What can hang from each mark:
mumorog: gomitop konaz nogi
kufa: gomitop ripun
vakan: degez gomitop ripun
ponabe: nokes ripun
degez: nokes
ripun: ponabe
gomitop: kufa mumorog samel
nokes: fozasu
samel: gomitop

(in the rows, 128 means zero)
Known rows, with every way that one mark hangs from another:
[ponabe nokes]: [144 207 122 122 147 208 165 111 123 150 162 107 143 154 152 100  93 117
 154 155 167 112  64  97 131 129 103 154 112]
[mumorog gomitop konaz nogi]: [135 189 119 103 127 183 143 137 138 172 163 124  78 147 177 127  87 100
 112 118 143 104  80 120 140 123 131  94 101]
[mumorog gomitop]: [135 192 119 108 130 203 147 116 131 161 167  99 103 150 147 110 100 114
 136 164 164 103  70 106 131 122 128 104 128]
[kufa gomitop ripun]: [142 195 132 112 148 208 157 159 112 140 170  84  97  74 125 132 112 136
 117 106 161  95  66  99 127 113 131 129 146]
[gomitop [kufa [ripun ponabe]] samel]: [131 179 140 116 142 191 155 139 131 146 120  83  91  67 142 103 132 123
 120 107 154 155 117 119 121 128 131 152 143]
[ponabe nokes ripun]: [136 218 134 106 134 216 168 110 124 137 180 124 134 139 119  91  87 115
 174 144 175 100  56 107 134 139 111 145 125]
[gomitop [kufa [ripun ponabe]]]: [131 193 144 116 134 196 150 144 114 150 146 103 106  44 132 109 120 121
 134 118 152 154 108 133 124 129 130 153 146]
[kufa [gomitop samel] ripun]: [142 181 131 110 155 203 161 153 128 135 145  66  82  96 134 126 122 136
 104  98 163  94  75  88 124 112 132 128 142]
[ripun ponabe]: [134 194 109 120 139 199 145 126 112 164 167 121 123  66 160 113  99 121
 138 139 164 141  91 108 131 132 103 161 124]
[mumorog gomitop nogi]: [136 194 121 123 130 192 143 116 134 168 160 132  83 151 169 118  92 101
 132 164 156  90  73 116 133 116 123  97 108]
[samel [gomitop [kufa ripun] [mumorog nogi]]]: [122 191 167 129  96 204 169 139 140 139  90 115  59 139 140 101 114 118
 153 152 136 118  87 152 116 114 162 122 131]
[ponabe [nokes fozasu]]: [149 209  98 138 165 195 161 133 116 144 157 101 139 162 140  95  92 117
 154 141 176 109  59 115 128 136 107 150 109]
[samel [gomitop [kufa ripun] mumorog]]: [120 190 166 112  96 213 174 138 138 129  97  85  81 139 120  94 123 130
 156 151 144 131  83 143 116 119 166 132 153]
[vakan degez ripun]: [140 205 170 113 126 200 148 128 125 144 136  77 114 103 168 107 103 120
 162 160 147 125  86 117 149 128 122 140 119]
[gomitop kufa [mumorog konaz nogi] samel]: [124 172 150  91 120 173 155 137 156 153  87  91  57 161 190 100 103 110
 105  81 132 140 104 116 120 130 143 129 109]
[samel gomitop]: [133 200 131 118 117 215 167 119 129 151 160 106 111 142 150 104 108 125
 155 180 160 123  63 110 129 128 127 137 128]
[gomitop [kufa ripun] samel]: [136 187 159 103 139 194 159 132 139 135 129  62  85 109 134  97 138 129
 120 115 155 135  95 102 120 120 143 137 147]
[vakan ripun]: [138 209 155 112 127 207 152 129 124 152 156  91 107 113 153 112  96 118
 152 171 156 118  71  92 141 129 114 144 117]
[gomitop kufa mumorog]: [125 189 149  95 115 199 153 119 133 146 114  85 102 144 153  89 109 122
 143 131 150 138  86 117 114 132 138 142 140]
[degez [nokes fozasu]]: [146 202 108 140 167 195 157 137 120 148 140  99 113 141 153 108  91 120
 145 139 174 116  63 111 121 138 127 154 113]
[mumorog [gomitop samel] nogi]: [136 179 120 125 137 188 149 113 152 165 136 114  67 173 177 112 101 102
 120 156 158  89  81 103 130 114 126  94 104]
[vakan degez [gomitop samel] [ripun ponabe]]: [143 179 154 130 137 186 151 130 133 149  83  90 111  86 189 108  95 114
 160 173 145 143 109 141 151 139 114 122 114]
[kufa [ripun [ponabe nokes]]]: [142 201 118 141 149 207 168 137 109 147 148 121 135  69 130 113 100 121
 153 131 165 120  90 123 135 121 107 166 120]
[mumorog [gomitop samel] konaz nogi]: [136 176 119 107 134 178 148 132 155 168 139 105  63 167 185 121  96 101
  99 113 146 104  87 105 137 121 132  94  98]
[kufa gomitop [ripun [ponabe nokes]]]: [144 192 109 137 162 210 169 156 106 144 146 115 130  68 132 132  89 121
 137 115 161 107  83 123 131 120 107 155 124]
[kufa [gomitop [mumorog nogi] samel] ripun]: [134 172 137 128 138 194 162 157 138 138  98  93  45 119 151 127 109 127
 108  92 151  75  81 106 118 102 140 120 123]

Rows:
[137 173 117 125 158 199 159 161 121 146 136  87  87  50 139 132 116 130
 107  95 161 114  96 103 126 118 120 143 137]	[kufa [gomitop samel] [ripun ponabe]]
[152 197 176 132 139 199 164 123 131 136  85  95 121 125 185 113  79 111
 183 196 140 124  78 141 146 136 131 123 108]	[vakan [degez nokes] gomitop ripun]
[128 174 129 104 124 181 153 141 149 155 106 100  61 149 186 111  98 118
 107  87 144 114  91  98 127 122 133 134  99]	[gomitop [mumorog konaz nogi] samel]
[131 173 139  93 129 171 149 131 162 165 122  95  59 180 189 111 101  93
  97 109 134 129 102 120 130 130 143  89 107]	[mumorog [gomitop kufa samel] konaz nogi]
[144 198 135 159 160 184 151 156 117 148  93  95 114  81 175 115  79 105
 172 149 156 141 103 155 144 145 121 165 100]	[vakan [degez [nokes fozasu]] [ripun ponabe]]
[131 169 122 102 138 202 161 138 140 141 102  72  83 152 160 112 103 130
 114 111 160  97  74  85 116 120 130 133 130]	[kufa [gomitop mumorog samel]]
[138 183 146 110 120 196 152 119 126 138  93  91 115 126 167  95  99 132
 163 149 148 119  81 147 131 126 138 113 135]	[vakan degez [gomitop mumorog]]
[128 173 129  86 124 191 158 138 147 147 110  72  85 149 166 103 107 131
 111  83 154 127  87  90 126 128 137 144 120]	[gomitop [mumorog konaz] samel]
[124 174 148  95 125 194 156 115 150 141  87  67  85 166 162  83 117 123
 129 122 152 138  94 102 111 129 138 140 136]	[gomitop kufa mumorog samel]
[132 177 152 103 135 194 157 128 150 141 122  64  73 151 131 101 131 115
 118 134 155 118  95 117 122 119 155  95 148]	[mumorog [gomitop [kufa ripun] samel]]
[152 184 177 131 147 194 168 118 149 133  61  77 106 146 195 106  90 113
 170 190 142 122  86 127 145 134 134 121 104]	[vakan [degez nokes] [gomitop samel] ripun]
[129 189 130 102 117 186 149 143 132 160 131 119  76 128 179 117  86 118
 120  93 141 115  82 113 130 123 130 136 104]	[gomitop [mumorog konaz nogi]]
[129 171 137  76 129 182 153 131 161 156 126  65  80 179 168 101 110 106
 100 108 143 141  98 110 129 135 147  96 128]	[mumorog [gomitop kufa samel] konaz]
[132 187 150  83 122 191 153 153 138 150 151  74  82 119 129 114 114 114
 110  95 140 131  94 134 131 125 162  94 145]	[mumorog [gomitop [kufa ripun]] konaz]
[127 177 164 102 123 198 162 135 145 128  86  59  73 130 131  90 133 132
 125 106 152 127  98 111 112 118 156 138 150]	[gomitop [kufa ripun] mumorog samel]
[130 164 123  84 136 192 161 159 143 145 109  65  78 147 168 121  98 130
  94  64 149 111  80  90 122 128 138 130 125]	[kufa [gomitop [mumorog konaz] samel]]
[146 199 118 141 164 186 154 139 120 139 120  83 116 131 168 103  99 121
 157 126 164 125  81 139 129 135 134 148 117]	[vakan [degez [nokes fozasu]]]
[152 190 145 127 146 195 161 113 125 141 103 102 130 129 186 108  89 122
 167 166 149 127  78 142 134 132 133 122 120]	[vakan [degez nokes] gomitop]
[156 200 153 148 158 185 160 145 124 134  83  87 117 133 173 108  78 112
 182 181 151 120  72 160 144 144 139 116 106]	[vakan [degez [nokes fozasu]] gomitop ripun]
[127 192 163 119 116 190 153 139 129 142 108 108  64 110 144 104 116 119
 136 114 141 114  93 136 116 114 149 130 131]	[gomitop [kufa ripun] [mumorog nogi]]
[137 198 137 129 145 200 167 136 116 145 132 112 132  83 133 102 105 112
 150 131 152 146 103 139 126 132 116 161 129]	[gomitop [kufa [ripun [ponabe nokes]]]]
[120 185 167  93  93 204 175 159 141 133 100  76  76 137 127 102 117 130
 136 107 133 144  90 145 123 126 175 129 147]	[samel [gomitop [kufa ripun] [mumorog konaz]]]
[132 196 142 141 127 213 184 135 128 141 115 120 126 111 130  99 107 111
 168 168 147 149  96 157 127 131 128 154 129]	[samel [gomitop [kufa [ripun [ponabe nokes]]]]]
[125 186 163  82 113 192 158 158 131 137 114  70  83 104 132 104 116 131
 118  69 138 142  96 128 121 126 162 139 147]	[gomitop [kufa ripun] [mumorog konaz]]
